What can hang from each mark
z_832: z_54
z_54: z_832 z_922
z_37: z_922
z_609: z_922
z_922: z_37 z_54 z_408 z_437 z_609
z_437: z_922
z_465: z_922
z_408: z_197 z_922

Each row was made from one small tree. The marks that hang from a mark follow it in brackets, in the order of their numbers. Every link used is in the known rows. Write each row's tree.
Known rows
z_465{z_922{z_37 z_54{z_832} z_437 z_609}}: [-12.7 -27.5 -62.0  -2.8   3.8  34.2  -5.4   2.5  -0.7  27.4 -10.0 -17.6
  31.5  -6.9 -16.6 -29.3  29.4 -13.3 -12.7  18.8  -5.9 -31.4 -21.5]
z_922{z_37 z_54 z_437 z_609}: [-17.0 -28.1 -52.0   3.6   7.1  44.7  -5.6  -5.3   5.0  10.2 -15.3 -13.2
  21.7 -10.5 -12.1 -27.6   6.5 -18.7 -12.4  16.0  -3.2  18.5  -8.1]
z_437{z_922{z_37 z_54{z_832} z_408 z_609}}: [-10.7 -13.3 -41.1  -8.3  14.6  36.6  -2.4   5.6   5.9  19.8 -16.8 -15.3
  30.9 -13.3   1.4 -23.4  21.6 -10.4   1.4  12.3  -6.6 -65.8  -1.4]
z_922{z_408 z_437}: [-10.2   0.4 -23.8   5.1   6.6   8.3  -2.2  -5.9  -1.6   7.0  -6.1   1.1
  11.2  -8.7   3.8  -4.8  11.6  -1.3  -0.6   3.1  -3.1 -23.7  13.3]
z_465{z_922{z_37 z_408 z_437 z_609}}: [-25.4 -16.5 -30.7  -1.1   4.4  40.4 -13.5  -9.7  -3.4  13.5   5.5 -10.8
  26.7 -13.7  -3.9 -20.6   5.9 -24.8  -3.8   9.8  -3.0 -67.0   5.2]
z_832{z_54{z_922{z_37 z_408 z_437 z_609}}}: [-26.2 -14.4 -34.2  -0.7   9.7  53.5 -20.7 -14.8  -9.2  21.0  14.9  -6.4
  28.6 -18.5   1.2 -21.6   9.9 -18.4  -6.5   7.3   4.3 -53.4  20.5]
z_465{z_922{z_37 z_54 z_408 z_437}}: [-19.1 -13.0 -35.6   4.3   2.4  34.1 -11.8   2.7  -5.2  12.6  -7.6 -12.6
  16.9  -9.0 -11.0 -26.5  16.8 -10.3  -4.5   6.6   3.7 -53.6  -1.4]
z_832{z_54{z_922{z_408 z_437 z_609}}}: [-22.4  -4.8 -41.8   4.3  11.9  33.0 -25.6 -14.5   0.4  25.2   9.0  -3.1
  23.0 -12.2   4.4 -18.0  21.0 -11.1  -3.4   6.5  10.5 -55.3  28.5]
z_408{z_197 z_922{z_54 z_437}}: [-17.8 -16.3 -44.7   7.1  -7.1   5.7 -30.1   8.5   7.0  33.6  -8.1  -6.8
   7.2   0.0 -22.9 -18.4  12.9  14.5 -15.8   9.7  -0.8   0.1  -6.9]
z_465{z_922{z_37 z_54 z_408 z_437 z_609}}: [-26.1 -20.2 -48.5   4.6   8.1  43.5 -15.9  -8.8   4.4  17.3  -6.5 -14.7
  26.6 -12.4  -8.7 -35.1  17.4 -24.2  -6.7  14.2   0.3 -58.0   4.0]
z_408{z_197 z_922{z_37 z_54 z_437 z_609}}: [-27.8 -32.4 -51.9   1.4  -2.1  31.9 -31.6   0.7   7.5  34.8  -4.3 -12.5
  23.0  -8.8 -23.4 -28.9  -1.0  -6.3 -19.6  18.2  -7.0  -4.7 -10.5]
z_408{z_197 z_922{z_54{z_832} z_437 z_609}}: [-17.7 -24.0 -68.6  -0.4   1.1   0.7 -27.2   4.4  15.5  51.3 -13.8  -8.3
  26.0  -3.1 -19.7 -22.4  30.2  12.9 -21.1  20.9 -12.0  -9.7  -8.8]
z_922{z_37 z_408{z_197}}: [-17.8  -4.5  11.8  -2.8   1.5   1.5  -7.1   3.1   1.7   8.0  -2.2   5.8
  15.9  -8.5   9.4  -4.2 -16.5  -6.1  -3.7   2.7 -12.8 -17.8  12.9]
z_922{z_54}: [ -1.4  -3.8 -20.3   5.0   3.0   3.1  -2.5   3.2   9.5   4.0 -10.9  -4.2
   0.6   1.3  -4.7 -12.7   9.6   0.6  -3.8   4.8   4.1   8.5   0.1]
z_54{z_832 z_922}: [  5.2   2.8  -7.0 -12.3   0.1  -8.1 -11.4  16.7 -13.4  15.3   7.1  -3.2
   9.3   2.6  -0.4   3.0  20.1   9.1  -1.0   1.8  -9.8 -33.2 -11.6]
z_54{z_922{z_609}}: [ -8.4  -6.7 -11.8  -6.1   4.9  16.3 -25.3   1.3  -0.5  11.1  14.6  -5.1
  10.0  -1.6  -0.6  -8.4   4.9 -13.0  -0.6   5.2  -1.8 -30.5   0.6]
z_832{z_54{z_922{z_437 z_609}}}: [-16.2 -13.1 -44.0   2.4   4.4  36.2 -24.3 -10.7  -2.8  26.1  13.9  -6.3
  20.1  -6.4  -6.1 -16.0  13.4  -7.7  -8.0   7.8  12.3 -24.9   8.4]
z_609{z_922{z_37}}: [ -4.9  -8.0   8.2  -2.5  -4.1  24.2  -0.2  -1.9 -16.6   2.2  18.9  -7.3
  15.8  -3.9  -7.3  -2.2 -13.4  -5.7   3.9  -5.3   4.5 -15.1  -6.0]
z_437{z_922}: [  1.3   0.0  -6.5  -2.0  -3.4  22.2  -4.8  10.1  -5.1   2.9   2.7  -8.8
   1.7   0.6  -5.9  -0.3  -4.2   2.9   7.6  -3.7   8.2 -30.2 -10.8]
z_922{z_37 z_54{z_832} z_408{z_197} z_437}: [-16.6 -14.6 -43.4   1.0   5.5   4.8  -2.8   9.8   4.7  30.4 -25.4  -1.3
  30.6 -10.3  -0.5 -17.0  19.2   7.4 -14.0  14.3 -18.2  -6.8  -1.9]
z_922{z_37 z_408 z_609}: [-17.3  -9.0  -4.4  -5.4  12.1  25.8  -3.9 -12.4   4.5   2.3  -2.6  -2.3
  20.2 -14.5  10.7 -12.8  -4.4 -24.8  -0.5   7.3  -9.8 -32.9  18.3]
z_609{z_922{z_54 z_437}}: [ -5.7 -13.0 -43.8  12.0   0.5  21.8  -5.7   0.5  -2.3  17.7   0.4 -10.8
  16.3  -0.5 -16.9 -14.8  13.6   5.0  -1.0   2.1  13.6   0.8  -7.4]
z_37{z_922{z_54 z_408 z_437 z_609}}: [-22.9 -17.3 -64.3  12.0  12.0   8.8  -2.9  -6.7  16.6   4.6 -28.4  -1.1
  26.4  -7.6  -2.2 -31.0  24.9 -18.7  -7.1  10.9  -0.8 -24.9  20.6]

Which tree is each row?
[-10.0 -12.8 -44.8   1.3   6.3  23.2   4.1   3.1 -10.3  24.1  -6.7 -11.4
  35.4 -11.6  -7.6 -17.0  25.3   2.1  -3.1   5.5  -3.4 -36.1  -1.6] -> z_609{z_922{z_37 z_54{z_832} z_408 z_437}}
[ -5.3 -20.9 -36.6  -7.0   9.3  17.7   4.3   0.9   7.7  14.9 -17.6  -9.3
  24.8  -8.0  -4.0 -21.7  18.4  -9.8 -11.4  16.6 -12.1   0.9  -9.6] -> z_922{z_37 z_54{z_832} z_609}
[-29.9 -24.4 -49.6   5.7   9.8  27.3 -17.1  -4.1  17.4  23.0 -15.9  -3.4
  31.4 -13.4  -0.9 -28.6   1.7 -16.4 -13.2  18.2 -10.3  -1.3  11.2] -> z_922{z_37 z_54 z_408{z_197} z_437 z_609}
[-16.7 -23.6 -30.0  -8.4   2.8  47.2 -20.4   1.1 -12.0  10.0  11.5 -12.5
  23.0  -9.4  -9.5 -14.2  -1.7 -19.2  -8.0   9.9  -7.2 -14.5 -12.4] -> z_54{z_922{z_37 z_437 z_609}}
[-15.4 -11.5 -71.1   2.4  11.0   9.3 -11.5  -4.3  11.8  33.7 -16.3 -10.3
  28.7  -7.1  -4.1 -28.8  47.1  -6.8  -7.4  17.1  -4.2 -66.3   4.8] -> z_465{z_922{z_54{z_832} z_408 z_437 z_609}}
[-13.0 -16.1 -41.8  -3.8   1.2 -12.1 -26.2   6.0  18.3  44.2  -8.2  -5.6
  20.0  -1.0 -11.8 -20.3  24.6   9.0 -16.2  17.0 -12.9 -22.0  -2.2] -> z_408{z_197 z_922{z_54{z_832} z_609}}
[-15.3  -8.6 -13.7  -6.0   2.8  32.7 -15.2   6.1 -19.5   7.0   9.3  -7.1
  18.2 -11.5  -3.6  -7.4   3.6  -8.4  -2.5   1.6  -7.6 -45.8   1.4] -> z_54{z_922{z_37 z_408 z_437}}
[ -9.6  -4.4 -28.9   4.7  -1.7  28.0 -18.2  -3.0 -13.3  18.9  12.5  -3.8
   9.3  -3.2  -8.3  -6.7  14.4   7.0  -4.4  -0.3  14.1 -23.9   2.7] -> z_832{z_54{z_922{z_437}}}
[-25.0 -10.7 -17.4   0.9  -6.0  17.6 -16.6   3.4  -8.3  18.8   5.5  -2.3
  23.1  -7.4  -6.4 -12.7  -6.5  -6.5  -7.5   5.0  -5.9 -50.6   0.4] -> z_465{z_922{z_37 z_408{z_197} z_437}}
[-10.5 -19.7 -36.5   6.8  -2.6  40.3  -3.7   0.9  -9.3  11.3   1.6 -15.2
  22.0  -7.0 -19.2 -18.9   3.2  -3.8  -3.1   3.4   8.2   6.0 -14.3] -> z_609{z_922{z_37 z_54 z_437}}
[-23.3 -15.5 -34.2   7.1   2.7  15.1 -10.7   5.6   6.9  18.4 -17.0  -1.8
  21.9 -10.2  -4.4 -20.7   1.1  -4.5 -11.0  11.2  -8.0   1.3   6.9] -> z_922{z_37 z_54 z_408{z_197} z_437}
[-29.9 -21.5 -66.3  12.4   7.9  -1.6 -12.3  -0.3  23.7  18.3 -27.8   5.2
  31.5  -5.2  -1.5 -30.7  12.2 -14.3 -12.2  13.8  -6.5 -13.7  22.0] -> z_37{z_922{z_54 z_408{z_197} z_437 z_609}}
[ -5.5  -6.0 -26.8  -2.9  -5.2 -18.4 -20.4  17.0   8.7  38.5 -10.0  -3.1
  10.9   2.9 -16.1 -12.4  23.4  24.1 -14.4   9.4 -12.2 -20.0  -8.6] -> z_408{z_197 z_922{z_54{z_832}}}
[ -0.4 -11.9 -54.7   4.1   1.2   7.2   2.0   5.2  -4.3  29.0  -5.3 -10.1
  24.5  -0.9 -14.8 -13.7  32.0  14.0  -3.5   5.7   2.9  -3.9 -13.8] -> z_609{z_922{z_54{z_832} z_437}}
[-16.5  -1.6 -14.9  -0.2   7.4   8.3 -15.4 -10.7   7.9  13.6   7.9  -3.5
  14.1  -5.8   4.9 -15.2  11.3 -18.6   2.6   5.5   2.3 -75.3  18.2] -> z_465{z_922{z_408 z_609}}
[ -6.2  -3.8 -51.7   5.2   8.1   4.4  -0.1   0.2  -1.2  30.2  -9.1  -6.6
  28.2  -6.2  -4.5 -13.7  36.2  10.3   0.1   4.7  -0.2 -39.5   6.3] -> z_609{z_922{z_54{z_832} z_408 z_437}}
[-12.1  -6.9 -53.4   5.4   6.9 -15.3  -6.5   9.2  13.9  35.5 -27.4   3.1
  24.7  -4.4   1.2 -13.2  30.7  12.7 -12.1  13.6 -14.2  -9.2   5.3] -> z_922{z_54{z_832} z_408{z_197} z_437}
[-16.0 -16.4 -36.3 -13.6  11.2  26.0 -13.2   1.8 -13.0  22.3   3.6  -8.4
  36.1 -15.7   1.4 -13.0  23.2 -12.8  -6.5  12.5 -18.3 -57.8   0.2] -> z_54{z_832 z_922{z_37 z_408 z_437 z_609}}
[-23.5 -24.9 -27.1  -2.3  -2.7  23.0 -30.1   2.5  11.6  27.9   0.8  -9.7
  16.4  -6.1 -17.5 -26.0  -4.4  -7.8 -16.1  13.9  -6.1 -12.0  -3.0] -> z_408{z_197 z_922{z_37 z_54 z_609}}
[-27.5 -12.6  -7.1  -3.8   2.5  13.0 -21.5  -2.8   6.7  18.9   9.5  -1.5
  26.6  -8.4   3.0 -18.5 -10.6 -21.8  -5.1   9.0  -7.9 -62.2  10.7] -> z_465{z_922{z_37 z_408{z_197} z_609}}
[-13.6 -28.7 -61.1  -5.9   2.9  34.2 -12.9   1.3  -1.8  33.7 -10.0 -18.7
  27.3 -11.2 -21.7 -27.0  29.8  -1.0 -18.0  18.5 -12.6 -21.0 -18.2] -> z_408{z_922{z_37 z_54{z_832} z_437 z_609}}
[-22.0   0.6   4.6  -2.1  -0.5  18.7 -26.1   1.5  -9.0  21.6  16.1   4.9
  19.6  -9.1   6.6  -9.7  -6.2  -1.2  -3.6  -1.5   1.8 -50.9  22.5] -> z_832{z_54{z_922{z_37 z_408{z_197}}}}
[-26.4  -7.8 -20.4   1.7  -0.7  31.9 -25.2   1.2 -11.2  28.1  11.4   1.5
  25.7 -11.0   0.5 -12.2  -2.4   0.6  -8.3   2.3   1.5 -40.0  15.0] -> z_832{z_54{z_922{z_37 z_408{z_197} z_437}}}
[-16.5 -12.8 -12.7  -5.2   3.7  43.5 -19.8 -10.3  -7.8  14.5  19.3  -7.0
  18.5  -9.4  -1.8 -17.1  -1.8 -16.9  -5.7   4.0   8.0 -32.0   8.7] -> z_832{z_54{z_922{z_37 z_609}}}
[ -7.3  -5.3 -41.1  -0.5  18.5  -4.4  -2.2  -4.7  19.7  23.6 -21.4  -2.4
  22.7  -8.5  10.1 -20.2  35.3  -6.3  -4.9  14.4 -10.2 -33.4  16.2] -> z_922{z_54{z_832} z_408 z_609}
[-16.7 -26.5 -65.3  11.2   5.1  12.9   0.5  -2.5  14.7   4.5 -26.9  -4.1
  21.1  -2.6 -12.1 -29.5  19.8 -14.7 -10.3  11.8   2.2   6.8   2.8] -> z_37{z_922{z_54 z_437 z_609}}
[ -2.0 -11.4 -44.1  -1.8  11.9  -0.7  -2.3  -1.2  16.7  21.4 -20.5  -5.8
  18.7  -3.0  -1.4 -18.7  30.0  -2.6  -7.8  15.4  -8.0  -1.4  -2.8] -> z_922{z_54{z_832} z_609}
[-30.2 -17.3 -25.0  -5.2   4.9  28.2 -32.5   2.5  -2.0  24.3   9.5  -3.1
  31.9 -12.9   1.0 -15.6  -5.9 -17.5  -8.5  12.2 -14.8 -35.8   5.9] -> z_54{z_922{z_37 z_408{z_197} z_437 z_609}}
[-27.2 -10.7 -36.2  -0.7   6.4  10.8 -36.2   1.1   6.5  30.7   7.4   1.4
  26.3  -8.3   2.9 -12.5   3.1 -10.8  -6.8  10.5 -10.2 -36.5  14.2] -> z_54{z_922{z_408{z_197} z_437 z_609}}
